What can hang from each mark
pumid: nize
kosiv: tosa
kuluvo: tosa
tosa: lepe musip nize
rada: nize
nize: pumid rada tosa
musip: fola tosa

Known rows, with every way that one mark hangs from another
pumid[nize]: [ -2 -11 -41   1  -5 -23 -70  10  43   5  10 -24 -26 -34   6 -24  -9  17
  38  -8  -6 -25]
kuluvo[tosa]: [  6   9 -46  -1 -20 -22 -58   8  -3   3   4 -41 -54 -48  24 -22   1  34
  45 -11 -18 -17]
tosa[lepe musip nize]: [  9   8 -58  -5  -7 -19 -21  -7   0  17  14 -11 -33 -30  19 -25 -16 -10
  24 -29 -10 -14]
kuluvo[tosa[musip nize]]: [ 21  16 -56 -13 -37 -15 -38  -3 -16  24   3 -24 -49 -53  20 -23 -18   5
  48 -15 -13  -3]
kosiv[tosa[nize]]: [-17  17 -44   7  -6 -28 -39   0  15   1  17  -7 -29 -24  20 -10  11  13
  19 -28   8  -1]
kuluvo[tosa[lepe nize[rada]]]: [ -6  30 -67  -6 -42 -27  15  24  -7  -2  -3  -4 -28 -38  13 -46  29   4
  -1 -15 -26 -12]
musip[tosa[nize]]: [-14  -9 -54  -1  -2  -4 -44  -8  13   4   2  -8 -37 -31  22 -20 -45  20
   5  -9 -22  -5]
kosiv[tosa[lepe musip nize]]: [ -2  23 -55   0 -12 -34 -14 -15  10  20  26 -12 -38 -29  19 -14  10  -6
  23 -34   7 -12]
rada[nize[pumid tosa[lepe musip]]]: [  2 -18 -28 -29  -5  -3 -12  31  30  15  37 -16  -1 -22  -2 -23  14 -16
  65  -9  26 -23]
musip[fola tosa[lepe nize[rada]]]: [-20  18 -64 -19  -5  -2   2   9  -1   3  -5 -15   2 -30   6 -40   3   0
 -21 -27 -37 -17]
pumid[nize[rada tosa[musip]]]: [ 12   7 -25 -38 -18  12 -25  14  29  18  38  -9   5 -24  -9 -30   1  -6
  58  -3  25 -28]
kuluvo[tosa[lepe musip nize]]: [ 16  20 -69  -4 -33 -29 -15  -2 -11  21   1 -20 -53 -48  22 -29  -4  -3
  24 -25 -21 -12]
kuluvo[tosa[musip[fola]]]: [ 28  17 -44 -28 -16 -11 -56  -2 -32  33   8 -62 -37 -60  21 -28  -5  18
  72 -29 -19 -21]
rada[nize[tosa[lepe musip]]]: [  9 -10 -36 -22  -1 -10 -31  21  36  16  29 -15 -21 -32  11 -25  -2 -20
  49 -19  24 -35]
kosiv[tosa[musip]]: [  9  18 -29 -10  -7 -19 -46 -17   5  22  43 -43 -38 -34  24  -6  -4  20
  64 -22  20 -17]
pumid[nize[rada tosa[lepe musip]]]: [  6   3 -39 -29 -20  -2  -3  14  38  17  35  -5  -2 -23  -7 -36  18 -15
  35 -11  18 -38]
rada[nize[pumid]]: [-11 -20 -27 -11  -3 -14 -41  42  28   0  21 -29  -6 -34   2 -27   2  18
  61   5   9 -10]
tosa[musip]: [ 15   3 -30 -13  -3  -4 -53 -10  -8  20  31 -41 -39 -39  22 -19 -31  17
  67 -17   3 -19]
nize[pumid rada tosa[musip[fola]]]: [  3  14 -10 -65  -2  30  -7  29 -33  24  51 -33  43 -14  -6 -34  28   3
  83 -17  18 -12]
tosa[lepe]: [ -6   2 -47   4   1 -29 -36   8  15  -2  19 -27 -39 -27  24 -24   0  18
  19 -26 -18 -25]
tosa[musip[fola] nize[pumid]]: [  6   6 -33 -42   6   2 -29  11 -30  26  19 -31  17 -30   6 -25  -1  -6
  68 -27 -10   4]
nize[tosa]: [ -4 -11 -22 -16   5   2 -58  18  16  -3  33 -13 -19 -15  21 -18  -3  18
  43 -20   9 -22]

Rows
[-16   4 -15 -36  -7  20   2  41  -2  -5  51 -10  27  -2   1 -30  29  17
  59   2  22 -11]
nize[pumid rada tosa]
[ -6  28 -30 -31 -24   1  22   8 -11  17  45 -11  11 -19  -1 -18  27   3
  60  -5  23   9]
kosiv[tosa[musip nize[pumid rada]]]
[  3  -3 -40 -26  -7   2 -19   4 -12  17  30 -14  -3 -24   8 -23 -16   3
  62 -10   2   6]
tosa[musip nize[pumid]]
[  4   6 -12 -48 -10  31   5  23 -17  13  60 -19  19  -9   0 -28  12   6
  84   1  28 -10]
nize[pumid rada tosa[musip]]
[  6  20 -32 -44  -1  10  -6  19 -24  24  37 -28  14 -20   6 -38  26 -13
  44 -37   6 -33]
nize[rada tosa[lepe musip[fola]]]
[-12  -2 -41 -17 -15 -11 -10  30  51  -4  28   7   4 -13  -7 -38  34  -6
  14 -12   5 -37]
pumid[nize[rada tosa[lepe]]]
[  4  22 -40 -11 -14 -19 -33 -15   3  19  27 -15 -33 -33  19  -7  -4   6
  43 -25  17  -2]
kosiv[tosa[musip nize]]
[ 13  11 -24 -55  -7  14 -35  19  11  30  28 -22  22 -29 -16 -35  18  -9
  60 -19  14 -33]
pumid[nize[rada tosa[musip[fola]]]]
[-29   1 -59 -13 -17   2  30  13   8  -7  18  -1   4 -12   3 -37   2  10
  -1   1 -22  -4]
musip[tosa[lepe nize[pumid rada]]]
[-17 -24 -31 -16   1 -12 -13  49  40  -7  30  -5   3 -13   0 -25  30  -8
  43  -8  20 -21]
rada[nize[pumid tosa[lepe]]]
[-14 -26 -15 -22   1   4 -37  51  31  -1  33 -10   5 -17   0 -21  14   5
  62   0  28 -12]
rada[nize[pumid tosa]]
[ -6  -2 -29 -25 -14   4 -29  29  40  -2  28   2   8 -17  -7 -32  18   6
  34  -2  16 -30]
pumid[nize[rada tosa]]
[ -6  19 -48 -29 -19  -1  34  15 -16  13  31  -6   9 -21  -1 -40  14 -10
  39  -9  -3  -1]
tosa[lepe musip nize[pumid rada]]
[  9  -6 -34 -37   7 -10 -41  29  16  24  18 -29  -1 -37   4 -30  13 -24
  42 -38  14 -36]
rada[nize[tosa[lepe musip[fola]]]]
[  0  31 -55 -14  -4 -28 -24 -11  -8  30  15 -25 -16 -34  14 -16  27 -12
  20 -55  -5 -14]
kosiv[tosa[lepe musip[fola] nize]]
[-14  -6 -55  -8  13 -13 -42  -6   7   6   5 -47 -28 -33  21 -25 -12  19
   4 -33 -38 -31]
musip[fola tosa[lepe]]
[ -3  10 -23 -40 -14  15  21  24 -10  12  60 -15  15  -3   0 -32  26  -2
  61 -10  19 -20]
nize[pumid rada tosa[lepe musip]]
[ -9 -17 -43  -4  -2 -19 -41  17  61  -2  22  -1 -18 -15   5 -24  19  -3
  14 -22   0 -36]
pumid[nize[tosa[lepe]]]
[ 10   1 -32 -31   8  -1 -41   6  -8  25  31 -36  -8 -21  13 -25  11 -11
  46 -47  -3 -32]
nize[tosa[lepe musip[fola]]]
[-24  14 -49 -17 -21  -9  30  31  -4  -8  23   4  16 -10   1 -41  32   2
  15  -9 -13  -2]
tosa[lepe nize[pumid rada]]
[  8  -6 -15 -52  16  20 -40  17 -21  25  47 -39  21 -14   3 -19  11   3
  87 -27  13 -11]
nize[pumid tosa[musip[fola]]]
[ 16  -8 -19 -47   9   4 -60  26  10  30  16 -33   3 -39   3 -24  -2 -13
  69 -28  23 -28]
rada[nize[tosa[musip[fola]]]]
[-13  -2 -53 -13  13  -1 -52  -2  -1  12  -7 -23 -12 -37  16 -24 -27  12
   4 -28 -34  -9]
musip[fola tosa[nize]]
[  4  26 -38 -23  -4 -18 -44  -8 -15  31  20 -29 -12 -38  13  -9  11  -4
  43 -43   6  -5]
kosiv[tosa[musip[fola] nize]]
[ 10  -7 -38 -30   4 -12 -48   9  30  31  21 -25  -2 -27  -2 -28  16 -19
  40 -41   0 -38]
pumid[nize[tosa[lepe musip[fola]]]]
